Each row was made from one small tree. The marks that hang from a mark follow it in brackets, in the order of their numbers. Every link used is in the known rows. Write each row's tree.
Known rows
z_422(z_15(z_907(z_284(z_383)) z_918 z_972)): [ 0.54 -1.27  0.63 -5.74  3.75  1.42 -1.56 -0.74  1.43 -0.23 -1.65  0.21
  2.65  0.11  0.35  4.52  2.85 -1.34  3.57  1.72  3.58  4.66 -1.25]
z_15(z_422 z_907 z_918(z_284) z_972): [-0.72 -1.51 -0.01 -1.03  3.17  0.59 -0.91 -0.90  1.60 -0.14 -2.36 -1.04
  3.54  1.54 -0.33  5.85  4.87 -2.87 -0.53  0.94  5.04  3.84  0.51]
z_918(z_284(z_383(z_15) z_907)): [ 0.84  0.97  0.70 -2.33  1.04 -0.33 -1.05 -1.10 -0.53 -0.11 -0.65 -0.34
  1.68  0.07  1.27 -0.20  2.67 -3.27  0.10 -1.08  0.57 -0.21  1.33]
z_422(z_15(z_383)): [ 1.11  0.89 -2.12 -1.35 -0.54  0.39 -0.19  0.24 -0.63 -0.17 -0.32 -0.38
 -0.26 -1.05  0.06  0.10  0.39 -0.82  0.28  1.56  0.71  2.41 -1.34]
z_15(z_383(z_284(z_972)) z_422 z_907 z_918): [-0.49 -0.91 -0.02 -2.42  2.70  2.43 -0.47 -0.32  1.93 -1.06 -0.77 -0.46
  3.85  1.04 -0.63  4.76  3.58 -4.16 -0.86  0.54  2.84  4.57 -0.13]
z_15(z_907 z_918 z_972): [-0.59 -1.13  0.28 -1.78  1.90  0.88 -0.33 -0.89  1.67 -0.94 -1.21 -1.28
  2.20  1.28 -0.37  4.90  2.00 -1.35  0.22  0.93  1.78  2.60 -0.51]
z_918(z_15(z_422 z_907) z_284(z_383 z_972)): [ 0.87 -0.42  1.07 -2.79  2.66  0.92 -2.04 -1.33  1.91  0.63 -0.75 -0.53
  4.41 -0.37 -1.16  1.81  8.42 -3.65 -0.62  0.78  2.45  1.46  2.79]
z_284(z_383 z_918 z_972): [ 0.37  0.39  2.24 -5.14  0.70  1.21 -2.13 -0.97  1.96  0.56  2.13  0.41
  1.86  0.92 -0.88  0.62  4.39 -1.81  0.60  0.66 -1.03  0.53  0.37]
z_383(z_15 z_284(z_907)): [ 0.25  0.37  1.08 -0.22  1.75 -0.34  0.56 -0.71 -1.44 -0.16 -1.10  0.06
  1.28 -0.85  1.68 -0.05 -1.98 -3.45  1.98 -2.17  0.83 -0.90  0.07]
z_972(z_284(z_907 z_918)): [-0.12  0.92  3.24 -4.96  0.78  2.99 -1.03 -1.04  0.24  1.35  1.20 -0.07
 -0.29  0.73 -0.97 -1.37  3.50 -2.17  2.41 -0.21  0.46 -0.51 -0.48]
z_422(z_15(z_907)): [ 1.19 -0.47 -0.19 -0.27  0.79  0.95 -0.06 -0.39 -0.03  0.61 -0.63 -0.75
 -0.22  0.08  0.65  0.06  0.93  0.06  2.27  1.08  1.12  1.38 -1.15]
z_383(z_15(z_907)): [ 0.56 -0.29  0.02  0.42  1.63 -0.08  0.61 -0.91 -0.32 -0.70 -0.70 -1.38
  1.05  0.31  1.53  0.95 -0.11 -1.56  0.81 -0.30  0.34  0.67  0.08]
z_383(z_15): [ 0.30  0.45 -0.61  0.32  0.89 -1.10  0.63 -0.48 -0.98 -0.28 -0.57 -0.27
  0.61 -0.25  1.31  0.31 -1.25 -1.72  0.80 -0.53  0.05  0.03  0.10]
z_15(z_383(z_284) z_422 z_972): [-0.71 -0.73 -0.70 -1.22  1.20 -0.06 -0.34  0.16  0.00 -0.79 -1.60 -0.41
  2.69 -0.71  0.15  3.85  0.85 -3.00 -1.89  0.41  4.08  3.47  0.73]
z_383(z_15(z_422 z_907 z_972) z_284(z_918)): [-0.15 -1.72  1.23 -0.92  4.54 -0.31 -0.46 -1.50  0.36  0.12 -1.58 -0.99
  4.03  0.60  1.79  4.16  1.38 -4.85  1.47 -0.39  4.80  2.70 -0.12]
z_15(z_383 z_422 z_907 z_918): [ 0.00 -1.20 -1.81 -1.10  1.86  2.58 -0.97  0.28  2.26 -1.23 -0.36 -1.19
  2.57  1.73 -0.60  4.15  3.60 -1.86 -2.15  2.17  2.57  5.76 -0.82]
z_383(z_15 z_284(z_972)): [-0.19  0.77  1.13 -1.04  1.69 -1.25  1.20 -1.01 -1.38 -0.05 -0.97  0.38
  1.94 -0.98  1.19  0.90 -1.45 -3.85  2.13 -2.08  0.32 -0.94  0.93]
z_383(z_15(z_422 z_907 z_972(z_284(z_918)))): [-0.28 -0.62  2.08 -4.14  3.43  1.63 -0.51 -1.78  0.53  0.89 -0.69 -1.57
  2.42  1.11  0.60  3.47  4.18 -4.23  2.00  0.79  4.40  3.20  0.69]
z_972(z_15(z_422 z_918(z_284))): [-0.19 -0.56 -1.37 -0.59  3.02  1.11 -0.54 -0.42  1.04  0.55 -1.82  1.13
  1.99  1.74 -0.42  2.56  3.59 -4.02  0.95  0.92  3.78  2.51 -0.40]
z_422(z_15(z_383(z_284) z_907 z_918)): [ 0.51 -0.31 -3.01 -1.15  2.14  0.99  0.22 -0.44  0.37 -1.46 -1.98 -0.17
  2.19  0.20  0.72  2.22 -0.21 -3.21  0.78  0.68  2.34  3.23 -3.03]
z_383(z_15(z_422) z_284(z_907 z_918 z_972)): [ 0.34 -0.13  3.87 -3.05  3.33  1.33 -1.10 -1.04  0.02  1.58  0.66  0.26
  2.87  0.10  0.40  1.93  2.86 -5.49  3.30 -1.14  2.20  1.28  0.63]
z_284(z_383(z_15(z_422)) z_907 z_918 z_972): [ 1.10  0.01  3.83 -5.66  2.26  2.37 -2.81 -0.92  1.72  1.50  2.27 -0.29
  2.74  0.79 -0.14  2.13  5.88 -3.90  1.81  0.85  0.82  2.94  1.42]
z_383(z_284): [-0.43 -0.17 -0.24  0.70  0.96 -0.85  0.68 -0.16 -0.62 -0.36 -1.11  0.77
  0.89 -0.50  0.85 -0.21 -1.93 -1.47  0.34 -1.52  0.93 -1.02 -0.50]
z_15(z_383 z_422 z_907(z_284)): [ 0.35 -1.29  0.91 -2.36  3.03  2.55 -0.82  0.47  0.68 -0.57 -0.39 -0.78
  1.95 -0.25 -0.07  2.28  3.40 -0.99 -0.14  1.28  3.54  5.14  0.32]

Write each row's tree
[ 0.02  1.40  0.21 -6.93  0.41  2.95 -0.71 -0.74 -0.02  0.18 -1.14 -0.81
  0.50 -0.46 -1.35  3.21  3.42 -3.31  2.25  1.76  2.48  3.88 -1.07] | z_422(z_15(z_383 z_918 z_972(z_284(z_907))))
[ 0.60 -0.15 -0.39 -0.69  1.92  1.25 -1.14  0.04  0.19 -0.12 -1.03  0.00
  3.20 -1.89 -0.92  0.66  2.87 -4.29 -1.08 -0.01  2.72  1.86  0.60] | z_918(z_15(z_383(z_284(z_907)) z_422))
[ 0.96 -0.77 -1.58 -0.16  1.90  1.54 -1.10 -0.18  1.31 -0.74 -0.68 -1.53
  3.03 -0.81 -1.07  1.63  4.61 -2.32 -2.24  1.91  2.22  3.49  0.53] | z_918(z_15(z_383 z_422 z_907))
[ 0.92 -0.02 -0.69 -2.47  0.27  0.98 -0.38 -0.56  0.02 -0.68 -1.18 -2.06
  0.89 -0.74  0.15  2.94  2.21 -1.06  0.43  2.16  2.23  3.76 -0.67] | z_422(z_15(z_383 z_907 z_972))
[ 0.05 -0.16 -0.37 -6.45  1.65  2.17 -0.97 -1.41  1.48 -0.01 -1.45 -0.51
  1.63  1.19 -0.07  3.38  3.66 -2.23  2.33  1.96  2.76  3.44 -0.89] | z_422(z_15(z_907 z_918 z_972(z_284(z_383))))
[ 0.31  0.22  4.14 -5.74  3.82  2.41 -0.87 -1.12  0.38  1.45  0.81  1.32
  1.00  0.10 -1.12  0.45  3.75 -3.20  5.40  0.29  0.95  0.62 -0.20] | z_907(z_284(z_918 z_972(z_15)))
[ 0.68 -0.59 -0.91 -1.11  1.48 -0.10 -1.07 -0.02  0.68  0.04  0.06  0.05
  2.08  0.51  1.47  1.64  1.26 -1.97 -0.67  0.79  1.70  2.89  1.14] | z_284(z_383(z_15(z_422)))
[ 0.02 -1.20  2.52 -3.70  5.30  2.00 -0.29 -0.64  0.91  0.28 -0.79 -0.03
  3.50  0.55  0.16  5.04  3.48 -3.47  3.70  0.37  3.37  4.97  0.66] | z_383(z_15(z_422 z_907(z_284(z_972)) z_918))
[ 0.41  0.63  4.69 -4.49  0.79  2.49 -1.75 -0.86  1.01  1.51  2.26 -0.37
  0.71  0.40 -1.57  0.50  4.61 -1.87  2.49  0.12 -0.91 -0.04  0.43] | z_284(z_907 z_918 z_972)
[-0.22 -0.08 -1.36 -3.25  1.83 -0.95 -0.83 -1.02  1.03 -1.31 -1.13 -0.28
  3.07  0.86  0.90  4.71  0.64 -3.02 -0.08  0.68  1.21  2.68  0.09] | z_284(z_383(z_15(z_918 z_972)))
[ 0.35  0.51 -0.77 -3.06  1.44 -0.31 -1.55 -1.15  0.78 -0.71 -0.42 -1.07
  3.18 -1.61 -1.61  2.05  3.96 -3.75 -1.17  1.47  1.23  1.31 -0.40] | z_284(z_918(z_15(z_383 z_972)))
[ 0.33 -1.09  2.71 -2.96  3.79  1.65 -0.94 -0.77  0.77  0.26  0.30 -0.04
  1.54  0.31  0.04  0.45  2.64 -1.06  2.86  0.02  1.81  1.29 -1.21] | z_15(z_907(z_284(z_918)))
[ 1.02  0.76  0.42 -2.24  1.06  0.06 -2.00 -1.10  0.53  0.22 -0.77  0.11
  2.65 -1.19 -0.85 -1.15  5.23 -3.10 -0.44 -0.42  0.36 -1.27  1.43] | z_918(z_15 z_284(z_383 z_907))
[ 0.49 -0.82  0.01 -0.07  3.58 -0.12 -0.54 -1.64  0.83 -0.24 -1.09  0.02
  3.50 -0.73  0.00 -0.47  1.99 -3.92  1.11 -0.85  1.49 -1.33 -1.49] | z_383(z_284(z_918(z_15(z_907))))
[ 0.31  0.80  3.81 -3.41  2.66  0.61 -0.41 -1.59 -0.67  0.88  0.54  0.14
  2.23 -0.38  0.50  0.57  1.27 -5.21  3.63 -1.98  0.14 -0.89  0.05] | z_383(z_15 z_284(z_907 z_918 z_972))
[ 1.07  0.06 -1.08 -1.67  2.09  1.19 -1.37 -1.21  1.48 -1.05  0.12 -1.42
  3.04 -0.63 -1.16  0.15  4.57 -3.17 -1.16  1.32  0.40  1.25 -1.20] | z_284(z_918(z_15(z_383 z_907)))
[-0.04  1.07  0.38 -5.70  1.53  2.11 -0.79 -1.17  0.62 -0.39 -0.14  0.17
  1.56  1.25  0.30  1.12  2.16 -3.75  1.58 -0.24  0.29  1.49 -0.04] | z_972(z_284(z_383(z_15(z_918)) z_907))
[ 0.37 -0.89 -0.57 -2.07  1.93  0.81 -0.39 -0.84  0.99 -0.01 -1.73 -0.96
  1.48  0.75 -0.02  4.40  1.65 -1.29  2.53  1.82  2.73  3.46 -1.72] | z_422(z_15(z_907 z_918 z_972))
[ 0.68  0.60 -1.59 -1.13  1.22 -1.50 -1.28 -1.08  0.42 -0.27 -1.41  0.53
  2.89 -1.21 -0.44 -1.04  3.95 -2.81 -1.31 -0.26  0.74 -1.27  1.11] | z_918(z_15 z_284(z_383))
[ 0.45  1.08 -0.80 -3.97  0.88  0.76 -1.14 -0.74 -0.26 -0.16 -2.04 -0.75
  1.83 -0.55 -0.86  3.81  3.91 -3.82  1.06  1.17  3.04  3.38 -1.11] | z_422(z_15(z_383 z_918(z_284(z_907)) z_972))
[ 0.46 -0.33 -0.25 -2.23  2.19 -0.89 -1.41 -1.95  1.07 -0.74 -2.23 -1.17
  4.11 -0.88 -0.31  1.94  5.78 -3.25 -1.22  0.34  2.30  0.00  1.75] | z_918(z_15(z_907 z_972) z_284(z_383))
[ 0.19 -0.76 -0.12 -2.39  1.67 -0.59 -1.25 -0.43  0.76 -0.04 -0.64 -0.59
  2.63  0.14  1.21  4.04  1.91 -2.43 -0.56  1.15  2.96  3.71  1.86] | z_284(z_383(z_15(z_422 z_972)))
[ 0.30 -0.60  0.27 -3.79  2.65  4.33 -0.99 -0.51  2.65 -0.52 -0.06 -0.88
  2.53  2.04 -1.43  4.73  5.79 -3.94  0.55  2.79  2.09  5.61  0.24] | z_284(z_972(z_15(z_383 z_422 z_907 z_918)))
[ 0.27  0.08  3.71 -6.99  2.70  1.57 -2.12 -0.76  1.31  0.77  1.65  1.25
  2.11 -0.01 -0.81  0.74  4.40 -1.86  2.74  0.17  0.25  1.31  0.41] | z_907(z_284(z_383 z_918 z_972))
[ 0.23 -0.13  0.55 -2.08  2.11 -0.74 -1.36 -1.34  0.74  0.44 -0.46 -0.34
  2.80 -1.20 -1.26  1.69  3.24 -2.93  0.79  0.71  1.38 -0.19 -0.21] | z_284(z_918(z_15(z_972)))
[ 0.89 -0.17 -1.54 -1.54  2.06  0.91 -1.98 -0.22  1.46  0.12  0.41 -0.26
  3.17 -0.94 -1.52  0.95  4.81 -3.55 -1.57  1.94  2.15  2.91 -0.52] | z_284(z_918(z_15(z_383 z_422)))
[ 0.38 -0.44  4.58 -4.13  3.38  3.53 -1.56 -0.95  1.07  2.11  0.84  1.04
  1.97  0.88 -0.82  1.25  4.66 -5.27  4.08  0.03  2.38  1.09  0.41] | z_383(z_284(z_907 z_918 z_972(z_15(z_422))))
[-0.54  0.81  0.57 -3.46  1.04  0.00  0.13 -1.37 -0.45  0.43 -1.69 -0.39
  1.56 -1.82 -1.46  0.79  2.84 -2.70  1.01  0.16  1.80 -0.76  1.38] | z_918(z_15(z_972(z_284)))
[-0.16  0.39  0.98 -3.27  1.81  2.17 -0.18 -0.82  1.31  0.26 -0.02  0.82
  0.96  1.51 -1.32  2.49  2.50 -3.09  2.80  0.96 -0.12  1.09 -0.21] | z_284(z_972(z_15(z_918)))
[ 0.57  0.00  1.47 -1.38  2.80  0.40 -1.24 -1.21  0.28  0.65 -0.34  0.73
  2.75 -1.38 -0.73 -1.26  2.10 -4.27  1.90 -1.28  0.98 -1.91 -1.03] | z_383(z_284(z_907 z_918(z_15)))
